Each row was made from one small tree. Brackets hold a mark, then the marks that hang from it, in alphabetical order. Every link used is in the known rows. Write each row's tree.
(in the rows, 128 means zero)
Known rows:
(vazak mamuzig): [116 153 127  88 162 123 121  72 152 192  59 163 167  75 153 111 123 144
 134 178 131 100 141 101 114 101 158 158 115 125 110 175 110 156 139 106
 114 143 104 106  96 122 137 160 167  72  61 134 113  80 153 157 116  77
 172 137 151 118 112 146 117 148 148 120 127 128 113 132  76 139  91 155
 113  90 107 195]
(relo (muned (mamuzig (vazak (bosav gela))))): [138 176 148 154 148 149 110  95 160 119  66 152 149  84 181  97 117 136
 138 128 133  92 128  83 108 157 161 140 122 117 131 188 111 146 119  98
 128 114  81  91  93 132 124 136 137  98 135 151 106 129 118 178 121  51
 123 142 164 128  98 169  83 164 184 135 104 140 155 115 102 137  92 186
 125  92 132 179]
(gela (muned (mamuzig (vazak (bosav relo))))): [133 187 150 103 143 113 143  97 178 156  93 149 160  66 176  75 108 116
 162 140 125  95  98 114 128 139 141 121 133  94 105 205 139 129 121 124
  84 146  97 118  67 126 114 125 153  94 118 136 112 121 115 203  85  99
 120 139 154 120 112 137  92 153 157 121 128 112 144 135  91 126  84 174
 134  90 138 171]
(gela muned): [128 156 136  94 175  93 104 109 175 169  60 151 160  90 159 122 126 126
 125 149 120 101 114 101 113  97 138 134 127 118  98 179 114 146 138 114
 110 159 128  87  75 129 147 175 184  75 112 148 111  91 120 163 110  81
 163 157 159 123 144 122 100 110 148 103 118 105 118 135  67 127  72 196
 156  70  99 179]
(mamuzig (vazak (bosav (gela (muned relo))))): [148 156 168 155 158 131 151 130 158 139  77 154 125  73 169 115  85 117
 139 148 127 126  87  89 132 149 109 155 108 108 114 181 103 118 145 120
 101 160 102  84  87 135 127 139 139 105 114 158 108 108 116 187  84 116
 128 143 140 130 102 146  76 146 181 123 106 130 169 116  92 132 117 196
 139  87 136 189]
(muned (mamuzig vazak) relo): [143 154 149 131 154 130 119 127 151 167  94 162 132  44 156 104  73 112
 123 177 118 107  96 122 140  91 173 125 104 136 109 180 135 108 120  92
 121 146  91 125  98 124  97 160 171  85  75 133 109 106 144 182  85  99
 163 122 139 144  88 143 111 148 134 143 130 127 145 105  97 144 112 153
 145  73 113 170]
(vazak (bosav gela (relo muned)) mamuzig): [122 150 145  92 169 135 152  77 166 153  59 152 173  96 180  84 149 139
 154 117 124  91 164  78 124 165 106 194 144  94 133 174 109 135 150 107
  90 124  54 110 116 139 143 139 150  82  96 146 117  87 145 198 104  84
 130 118 161 128 102 155  95 167 178 124 113 138 145 134  94 121 101 194
 135  99 123 200]
(relo (muned (mamuzig vazak))): [142 156 142 134 154 122 103 103 176 145  84 141 156  76 162  90  92 128
 135 152 120  75 105 101 112 100 183 119 129 154 120 195 129 133 125 109
 145 123 108  98  93 122 140 151 156  84 142 135 109 121 119 163 105  62
 154 141 160 135 117 166 116 127 152 143 112 112 135 119  89 141  80 169
 144  66 118 151]
(vazak mamuzig (muned relo)): [115 118 130  92 186 114 138 114 149 185  66 173 148  72 146 100 109 128
 167 168 116  92 158 114 134  81 133 164 109 145  97 151 138 115 151 119
 115 134  99 114 110 121 118 135 154  57  86 150 119  93 140 163  88  80
 172 136 156 131  93 159 141 153 152 111 127 120 134 101  89 137 106 143
 159  90 104 183]
(gela (muned mamuzig relo)): [124 133 143 118 172  94 113 124 182 143  73 148 152  62 159  98 119 108
 132 128 108 120 117 110 132  85 170 130 113 114 102 180 134 123 114 113
 105 156 102  98  65 113 110 150 173  74  83 135 121  92 120 176 116 100
 158 133 141 156 104 137 121 131 131 102 123  98 122 110  75 144  89 164
 180  81 103 164]
(gela (muned (mamuzig vazak) relo)): [136 153 143 132 154 113 124 127 174 145  96 152 144  60 155  90  85 108
 135 153 113 124  86 113 132  92 177 120 111 129 113 194 141 103 118 116
 127 154 110  90  84 112 110 142 146  90 104 132 110 106 108 183  94  95
 149 140 139 137 103 139 129 134 145 116 130 104 144 105  94 143 105 163
 162  75 114 150]
(mamuzig (vazak (muned relo))): [145 145 129 119 171 118 131 150 146 176  84 172 127  63 136 112  68 113
 160 188 125  88 108 117 132  93 121 137 103 159 101 172 135  86 149 124
 122 146 128 107 104 129 125 139 159  72 120 164  96 117 124 171  68  91
 169 149 157 120 109 156  96 128 147 146 118 130 156 109  89 118 117 163
 173  65 112 181]
(vazak mamuzig muned): [114 152 130  79 162 117 127  95 155 186  61 170 167  84 152 101 127 146
 162 159 120  78 159  93 122  96 138 146 120 137  96 173 124 149 154 114
 120 145 119 112 107 128 145 159 147  58 104 150 116 110 132 156 101  48
 163 146 164 116 110 157 129 136 161 105 123 130 120 116  75 143  86 157
 146  88 113 176]
(bosav gela vazak): [142 182 145 116 166 124 119  96 164 143  47 176 146  66 140 137 125 140
 105 187 139 100 128  94 106 133 109 176 138  90 135 163  94 133 119 101
 130 144 122 105 106 147 152 185 152  68  83 146 106 110 136 183  92  89
 134 127 138  98 147 161  85 102 174 126 102 160 110 135  84 137 124 172
 123  86 113 213]
(muned (mamuzig (vazak (bosav gela))) relo): [150 170 164 169 143 149 134 119 156 138  80 176 125  51 171 110 109 130
 144 152 145 134 109  98 136 136 141 138 108 111 119 183 107 134 124  91
 105 141  66 122  90 141  97 141 141 101  81 152 102 112 143 194 101  98
 137 122 135 133  83 160  84 190 178 134 128 151 160 102 103 150 117 161
 132  90 128 200]
(bosav gela (mamuzig (vazak (muned relo)))): [133 146 109 154 163 140 138 126 152 144  91 169 133  72 167 104  88 120
 148 181 105 109 127  87 131 120  85 171 123 129 121 178 120 103 152 111
 137 121 103  86 146 141 119 179 132  78  98 152 107 127 120 189  92  95
 141 124 142  97  80 172 107 153 175 135 108 159 179  94  98 134 151 176
 155 100 127 189]
(bosav (gela muned)): [139 160 148 123 179 102  99 109 182 137  47 160 159  99 175 121 134 122
 117 133 121 118 129  83 106 112 113 153 138 106 110 177 100 149 137  98
 116 156 118  60  93 136 136 186 158  71 100 155 112  97 117 166 104  92
 152 150 152 125 127 140  97 121 170  98 109 146 122 130  73 134  95 207
 154  77 106 185]

Write each row's tree:
[130 153 153 128 169 104 111 125 176 110  71 165 135  52 154 108 119 108
 121 140 110 128 112 107 129 126 133 168 123  95 128 177 130 115 105 113
 129 149 103  88  95 133 115 153 136  76  79 126 122 115 109 216 108  90
 115 111 131 128 102 143 125 128 171 119 113 131 142 112 102 151 126 164
 172  97 114 173]
(bosav (gela (muned mamuzig relo)) vazak)
[125 171 105 140 146 126 128 109 181 138  80 146 159  85 172 102 115 117
 113 168 111 120 104  83 107 128 127 145 132 113 115 202 111 140 139 108
 128 127 128  77 123 127 135 182 129  88 106 128 113 119 103 189 102  92
 126 146 151  92 115 149 106 127 172 124 101 147 154 114  86 139 123 195
 124  93 151 183]
(bosav (gela muned) (mamuzig vazak))
[120 156 154 106 163 118 163 102 167 151  59 162 146  69 140  99 117 120
 128 158 121 134 117  96 129 132 134 195 120  87 132 178 110 105 127 110
 125 157 123  84 130 129 150 150 128  69  69 128 140  96 119 204 112  95
 116 119 132 113  98 150 140 140 175 115 113 134 139 113 105 137 145 175
 153 103 122 183]
(bosav (gela (muned relo)) (vazak mamuzig))
[118 156 104  79 163 119 131 116 152 145  78 172 151  65 132 113 136 152
 132 197 118  60 146  96 111  99  94 153 146 105 115 174 131 122 124 135
 147 130 142 107 114 133 162 185 140  61 100 140 116 123 112 186  92  60
 132 137 160  63 127 165 102 102 170 128 113 146 129 111  88 148 124 170
 138 103 129 206]
(bosav mamuzig (vazak muned))
[129 165  88  89 157 122 145 107 162 166 107 146 164  71 149  87 103 131
 156 198 101  69 130 114 121 110  88 154 145 128 109 189 150  86 144 118
 120 116 105 122 136 131 132 164 146  78 111 144 110 128 113 205  68  90
 144 121 157  76 102 163 100 124 152 151 112 135 159 108  89 117 121 174
 134  93 137 193]
(bosav (mamuzig (vazak muned)) relo)
[126 148 119  97 171 127 127  98 173 121  76 137 159  74 155  97 146 121
 103 161 102  76 145  94 109 144  77 207 153  69 159 176 131 108 120 102
 136 105  84  93 148 134 152 185 147  81  90 111 125 110 121 224  90  97
 120 113 145  77 118 173  85 114 166 144 102 149 143 137  99 123 152 196
 142  91 128 187]
(bosav gela mamuzig (relo muned) vazak)
[121 149 133  62 167 122 151  82 179 170  67 148 168  64 139  73 112 126
 143 160 123  66 140 120 121 134 122 194 138  97 141 171 142 100 127 116
 119 125 106 119 129 127 174 141 157  66 108 123 134  95 132 197  89  85
 131 124 156  99 121 152 122 119 140 141 118 119 127 138  95 120 115 178
 140  78 120 178]
(bosav (relo muned) (vazak mamuzig))
[125 150 140 101 170 123 158 109 151 155  65 186 131  65 148  99 106 136
 151 171 119  99 150  97 134 133 103 192 117 127 121 161 128 109 148 120
 137 137 107 102 145 135 137 147 127  63  80 145 122 113 128 193  94  74
 128 108 146  96  84 181 134 149 176 127 109 151 143 105 107 146 149 145
 162 103 123 196]
(bosav gela (vazak mamuzig (muned relo)))
[130 151 106  66 171 116 134  90 177 136  85 150 165  57 131  86 125 124
 117 175 106  53 139 111 117 132  97 189 143  74 140 180 150  90 114 110
 120 111 102 100 135 126 162 182 159  82  92 111 124 109 127 210  89  96
 135 122 158  83 132 153  81 100 143 134 112 124 137 130  88 119 129 187
 140  90 122 174]
(bosav mamuzig (relo muned) vazak)
[109 177 131  99 149 122 141 100 171 149  56 160 161  78 159  95 139 123
 128 151 125 114 126  86 101 126 127 176 138  94 125 181 103 140 130 116
 135 148 137  83 125 129 162 170 124  70  83 121 128 108 107 180 106  60
 110 131 141  94 123 155 128 134 187 107 101 136 124 123  86 144 125 170
 121  98 129 190]
(bosav (gela muned) (vazak mamuzig))
[131 153 111 125 172 124 132 123 157 124  79 176 134  57 145 113 124 138
 130 184 104 107 144  91 133 137  75 184 124  94 125 167 126  96 132 119
 150 126 111  98 142 146 135 190 125  65  79 141 120 107 101 206  94  88
 132 121 142  74  93 170 102 126 173 127 102 167 142 100  99 144 161 168
 161 110 129 202]
(bosav gela mamuzig (vazak (muned relo)))
[143 148 168 130 151 125 137 126 165 143  91 160 134  54 166  89  92 120
 154 142 129 119  81 110 144 124 166 113 105  99  97 188 133 124 123 120
 106 150 106 109  49 119 109 121 143 101 114 144 110 117 122 186 105  94
 124 146 138 141  96 142 105 156 153 117 131  96 154 107  92 143  87 164
 147  88 128 160]
(gela (muned (mamuzig (vazak bosav)) relo))
[150 186 143 102 152 134 156  86 157 192  87 161 143  58 142 109  97 130
 153 183 140  89 110 109 120 142  91 156 124  96 118 181 122  97 136 118
  86 148  82 138  82 141 130 145 176 103 113 155  93 110 143 188  72 113
 139 124 157  98 132 149  60 155 158 157 134 140 136 139  83 116  93 179
 114  80 133 205]
(mamuzig (vazak (bosav relo)))
[137 149 122 144 155 125 141 130 183 140  98 135 152  71 167  98  94 103
 111 168 102 138  93  92 126 128 111 161 117 109 117 198 121 106 140 100
 120 137 117  85 131 125 117 171 134  94  85 127 119 106 106 207  89 114
 130 127 141 102  88 150 108 136 160 126  92 141 172  99  96 134 148 192
 146  94 138 172]
(bosav (gela (muned relo)) (mamuzig vazak))
[122 153  91  96 160 126 126 109 155 158  73 179 156  84 146 119 149 165
 154 179 127  77 163  86 114 117 105 128 128 103  95 171 125 146 127 115
 103 128  97 115  80 138 138 163 147  76 110 160 106 117 132 175 107  63
 141 154 163  81 118 157  83 134 168 114 129 144 131 107  70 145  74 169
 126 119 125 215]
(vazak (bosav mamuzig) muned)
[147 157 148  86 155 130 159 104 172 160  83 140 149  80 153 101  86 122
 154 155 137  77 116 109 124 146  90 163 124 112 129 191 136 112 135 109
  96 126  76 111  90 128 148 126 170 107 149 154 101 109 133 192  73  97
 135 143 166 112 120 151  53 121 153 145 120 118 151 134  83 105  88 200
 134  72 126 183]
(mamuzig (vazak (bosav (relo muned))))
[122 143 155 117 160 131 155 119 163 158  56 171 153  80 185  95 136 127
 146 123 123 137 132  84 131 151 130 184 107  90 111 169  98 149 152 114
  91 157  82  97  93 131 134 128 136  82  80 151 123  87 133 195 114 103
 131 133 141 135  93 143 103 169 175 100 122 130 147 118  94 150 102 181
 137 109 123 192]
(vazak (bosav (gela (muned relo))) mamuzig)
[131 152 137 122 172 114 113 124 161 111  70 190 130  49 148 105 131 127
 140 153 112 109 141 104 138 114 119 161 124 119 121 158 138 102 117 116
 147 142  93  96 111 150 113 169 129  56  88 150 111 122 116 186 100  64
 133 116 135 111  92 179 129 134 181 120 108 143 142  96 104 149 144 145
 187  93 111 195]
(bosav gela (vazak (muned mamuzig relo)))
[115 160 124  55 161 123 152  90 153 179  70 171 161  79 161  96 138 146
 192 151 128  75 157  90 131 132  94 169 136 104 101 170 125 131 147 138
  83 142  81 135 103 137 144 130 144  64 103 158 121 105 143 190  88  73
 144 134 171  99 103 159 110 167 162 110 146 135 134 131  86 124  84 165
 141 101 126 203]
(vazak (bosav relo) mamuzig muned)
[132 174 135 116 146 107 108 102 176 145  92 148 158  70 176  96 105 120
 136 151 117 107  98 111 118  91 174 108 129 131 105 195 139 138 114 114
 129 143 130 100  85 118 121 152 148  89 120 136 112 122 109 164 108  68
 144 145 157 127 118 134 122 132 153 118 110 103 137 114  86 145  85 179
 142  79 125 154]
(gela (muned (mamuzig vazak)))
[133 187 155 131 133 139 118  96 155 156  76 171 138  56 166 104 116 147
 143 174 144  86 102 111 124 118 158 114 120 114 108 198 123 141 111 102
 119 126  95 122  58 137 123 143 151  89 114 151 103 128 135 171 107  69
 138 139 144 116 120 156  88 163 168 130 130 132 122 115  82 146  75 157
  95  94 127 191]
(muned (mamuzig (vazak bosav)))
[127 170 144 116 147 150 136  73 154 166  55 179 160  84 177 116 159 154
 145 159 143 122 148  68 116 149 121 165 130 103 111 168  85 166 145 103
 102 133  82 109  98 144 141 157 149  78  67 151 110  95 152 168 123  83
 142 131 153 115 122 162 100 194 190 125 131 156 122 137  81 151  95 169
  94 119 126 217]
(vazak (bosav gela) mamuzig)
